Known rows, with every step that occurs
gosat/pebuso/zipom/voka: [ 2.61 -0.15  2.81  2.63  0.38 -0.61  1.26 -1.48  4.07 -2.41 -0.03 -3.17
  1.35 -1.06  6.91 -5.74 -0.83 -1.07]
mivu/pebuso/zipom/voka: [ 4.89 -0.17  2.87  0.21 -0.75  1.27  0.26 -0.76  2.63 -4.83  1.36 -0.68
  0.07 -1.35  5.44 -3.75 -2.86 -1.81]
goviven/mivu/pebuso/voka/zipom: [ 3.81  1.55  2.42 -1.75 -1.47  3.21  0.59  2.98 -1.25  0.65  4.48  3.10
  0.75 -2.31  4.70 -2.43  1.77 -5.35]
mivu/pebuso/voka: [ 5.86 -0.86  1.58 -1.54  0.07 -1.01 -0.53  1.42  0.42 -1.35  4.16  3.46
  0.51  1.02  2.13 -1.69 -2.36 -2.71]
pebuso/gosat/goviven/mivu: [-7.25 -2.35 -3.63  1.20 -0.42  0.78  0.63 -0.27 -3.93  5.22 -1.32  1.82
  0.07  1.13 -5.28  0.71  4.40  4.79]
gosat/pebuso/zipom: [ 0.07  0.01  1.45  2.95 -1.28  0.55  1.23 -1.39  2.14  2.30  2.23 -2.17
  1.67 -0.46  3.01 -6.36  1.11  1.42]
gosat/goviven/mivu/pebuso: [-1.39 -4.57 -2.97 -3.96  1.15  1.65 -0.06  1.49 -4.13  1.28 -0.64 -0.16
  1.57 -0.05 -2.94  5.69  2.45  1.29]
goviven/mivu/gosat/pebuso: [-1.33  0.54 -1.51 -1.58  4.01  2.55 -2.67  2.40 -2.00 -1.14 -3.46 -0.39
  1.08 -0.58  1.00  7.53  1.67  1.39]
pebuso/zipom/voka: [ 2.34  0.03  4.30  1.28 -1.34 -0.86  2.41 -2.18  1.81 -1.86  0.30 -0.15
 -0.20 -0.86  4.92 -4.67 -1.27  0.59]
goviven/mivu/gosat/pebuso/zipom/voka: [ 0.73  1.96  2.51 -0.32  2.10  2.50 -1.36  0.95  1.48 -3.59 -4.58 -2.04
  0.52 -2.92  5.67  2.45  0.64  0.13]
zipom/voka: [ 2.76 -1.62  1.93 -0.52  2.41 -2.17  1.14 -0.78  0.23 -4.30 -1.09  0.44
  0.09  0.91  4.33  0.70 -2.23 -0.52]
goviven/mivu/gosat/pebuso/zipom: [-1.99  1.97  0.89  0.26  0.20  3.83 -1.41  1.08 -0.11  1.08 -2.22 -1.12
  0.85 -2.23  1.56  2.20  2.67  2.64]
mivu/pebuso/zipom: [ 2.31 -0.08  1.54  0.41 -2.66  2.47  0.19 -0.26  1.20 -0.28  3.67  0.31
  0.36 -0.73  1.29 -4.41 -0.88  0.57]
pebuso/mivu/gosat/goviven: [-5.07  2.12 -3.39 -2.91 -3.48 -1.62  1.30 -4.38 -6.38  3.32 -0.18  3.08
 -3.21  3.97 -7.15  1.91  2.29  4.98]
zipom/voka/gosat/goviven/mivu/pebuso: [ 0.58 -1.76 -1.90 -2.90  2.87 -0.19 -1.19  1.83  0.78 -3.92 -4.20 -2.74
  0.10 -1.64 -0.49  6.33 -1.30 -3.30]
voka/gosat/pebuso: [ 0.09  1.03 -1.56  2.84  2.28 -1.28 -1.14  0.39  3.44 -0.90 -0.36 -2.93
  0.69  0.39  0.55 -0.45 -1.87 -1.72]
mivu/gosat/pebuso: [ 0.37  1.19 -0.53  0.90  3.27  0.06 -2.03  0.68 -0.58 -2.47 -0.62 -0.32
 -0.26  1.81  0.67  3.88  0.36  1.85]
goviven/mivu: [-1.44 -1.93 -0.50 -2.55  1.45  1.54  0.40  0.92 -3.11  1.49 -1.52  1.62
  1.82 -0.92  0.62  4.10  0.99  1.55]
gosat/goviven/mivu/pebuso/voka: [ 1.45 -3.58 -0.56 -4.38  0.10 -0.14  0.13  1.89 -2.85  2.69  1.31  2.09
  1.68  0.04 -1.35  2.74  1.94 -0.73]
mivu/pebuso: [ 2.82 -1.79 -0.90 -1.40  1.01  1.18 -0.96  0.82 -0.54 -2.64  2.56  1.03
  0.51  0.97  0.68  1.18 -1.79 -0.84]
pebuso/zipom: [-0.21  0.18  2.98  1.56 -3.11  0.43  2.24 -1.76 -0.13  2.55  2.61  0.60
  0.15 -0.12  0.99 -5.07  0.59  3.16]

Rows
[ 2.89  2.02  2.48  1.14 -0.47 -3.35  0.07  0.23  2.20  1.05  1.81  2.42
 -0.81  0.81 -0.04 -2.52 -2.77 -2.13] -> pebuso/voka/gosat
[ 1.68  2.72  4.03  2.90 -1.34 -1.32  0.99 -1.60  4.73 -2.44 -1.07 -2.00
 -1.61 -1.48  3.28 -4.27 -3.38 -1.48] -> pebuso/zipom/voka/gosat
[-1.92 -1.58 -0.51 -1.60  2.52 -2.29  0.61  0.30 -0.25 -0.89 -5.36 -2.58
 -0.19 -0.94 -1.17  5.64  0.27 -0.85] -> zipom/voka/gosat/goviven/mivu
[ 2.70 -0.41  0.19 -0.24 -0.79 -3.18 -0.55  0.62  1.42  0.90  2.62  0.30
 -1.16  1.66 -3.55 -0.95 -1.55 -2.66] -> mivu/pebuso/voka/gosat/goviven
[-2.66 -1.02 -0.75  1.32 -0.34 -3.26  1.01 -1.16 -0.60  2.27 -0.30 -1.55
 -1.23  2.04 -5.54  1.33  0.62  2.15] -> voka/gosat/goviven
[-2.02 -0.14 -4.01  0.27  0.92  4.41 -2.79  2.44 -1.13 -0.36  0.11  3.00
  0.75 -0.79 -0.93  1.31  0.08 -0.05] -> goviven/mivu/pebuso/gosat
[-2.49 -0.78  0.05 -0.84  0.74 -1.78  0.25 -1.01 -4.47  0.71 -0.66  0.99
 -2.33  3.67 -5.47  5.69  2.84  5.74] -> mivu/gosat/goviven
[-0.36  0.35 -3.15  2.74 -0.16  2.16 -2.10  0.57  0.09 -1.75  2.96  2.86
 -0.65  1.72 -1.34 -2.72 -1.35  0.38] -> mivu/pebuso/gosat
[-4.59 -1.53 -1.71 -1.38  0.74 -1.03  0.54  0.53 -2.07  3.48 -3.06 -1.33
  0.21 -0.35 -5.03  5.12  2.09  1.79] -> voka/gosat/goviven/mivu
[ 0.38  0.05  1.41  0.74 -1.21 -5.25  1.35 -0.83  0.29  3.79  1.63  0.70
 -1.29  2.25 -4.16 -1.74  0.02  0.03] -> pebuso/voka/gosat/goviven
[ 0.50 -3.02  1.08 -2.46 -0.85  1.79  1.13  0.06 -0.62 -0.94 -1.76 -2.12
  0.94 -2.46  1.66  0.91  1.50 -0.12] -> gosat/goviven/mivu/pebuso/zipom/voka
[ 5.24  1.89  1.19 -0.04  0.13 -1.57 -1.97  1.69  3.36 -1.91  3.04  1.88
 -0.60  0.34  0.51 -1.72 -4.35 -4.83] -> mivu/pebuso/voka/gosat
[ 0.07  4.01 -3.38  0.54  0.14 -2.60  0.10 -3.17  3.21 -2.80 -2.16 -1.95
 -0.59  0.21  2.77 -3.19 -4.08 -5.14] -> zipom/voka/gosat/pebuso/mivu
[-2.95 -1.73 -4.21  2.53 -0.72  0.53 -0.93 -0.28 -1.86  1.01  2.57  1.50
 -0.92  2.99 -5.24 -2.08  1.62  2.58] -> mivu/pebuso/gosat/goviven
[-2.47  4.04 -4.89  0.68 -1.61 -1.25 -0.05 -2.83  1.44  1.69  0.21 -0.93
 -0.35  0.82 -1.34 -3.88 -2.29 -2.49] -> voka/gosat/pebuso/mivu
[-1.73  0.67  0.19 -3.08  2.21  2.57 -1.69  1.96 -4.22 -0.65 -3.27  2.62
 -0.28 -0.28 -1.17  8.71  1.28  3.29] -> goviven/mivu/gosat
[ 3.40  2.36  3.22  3.13 -1.04 -1.01  2.18  0.00  1.48  2.01  5.94  0.45
  0.75  0.21  5.90 -8.02  2.31 -3.76] -> gosat/pebuso/voka/zipom
[ 2.57  1.85  1.71 -0.41 -0.27  2.93 -1.59  1.50  4.48 -4.40 -2.74 -2.26
  0.11 -4.49  4.14  0.26 -3.42 -4.41] -> goviven/mivu/pebuso/zipom/voka/gosat
[-5.39 -1.59 -2.53  3.50 -0.91 -1.58  1.04 -1.94 -2.59  4.06  1.29  2.03
 -1.16  3.70 -5.67 -2.98  3.23  5.19] -> pebuso/gosat/goviven
[-2.53 -0.03  2.07  0.25 -1.59 -0.88  1.73 -0.98  1.48  1.10 -4.33 -3.39
 -0.39 -2.70 -0.56  0.09  0.94  0.45] -> pebuso/zipom/voka/gosat/goviven/mivu
[-2.60 -0.11 -0.72 -0.61 -2.72  2.41 -0.27  0.75  0.46  2.77 -0.78 -2.85
  0.06 -2.68 -3.97  0.56  1.26  0.41] -> voka/gosat/goviven/mivu/pebuso/zipom
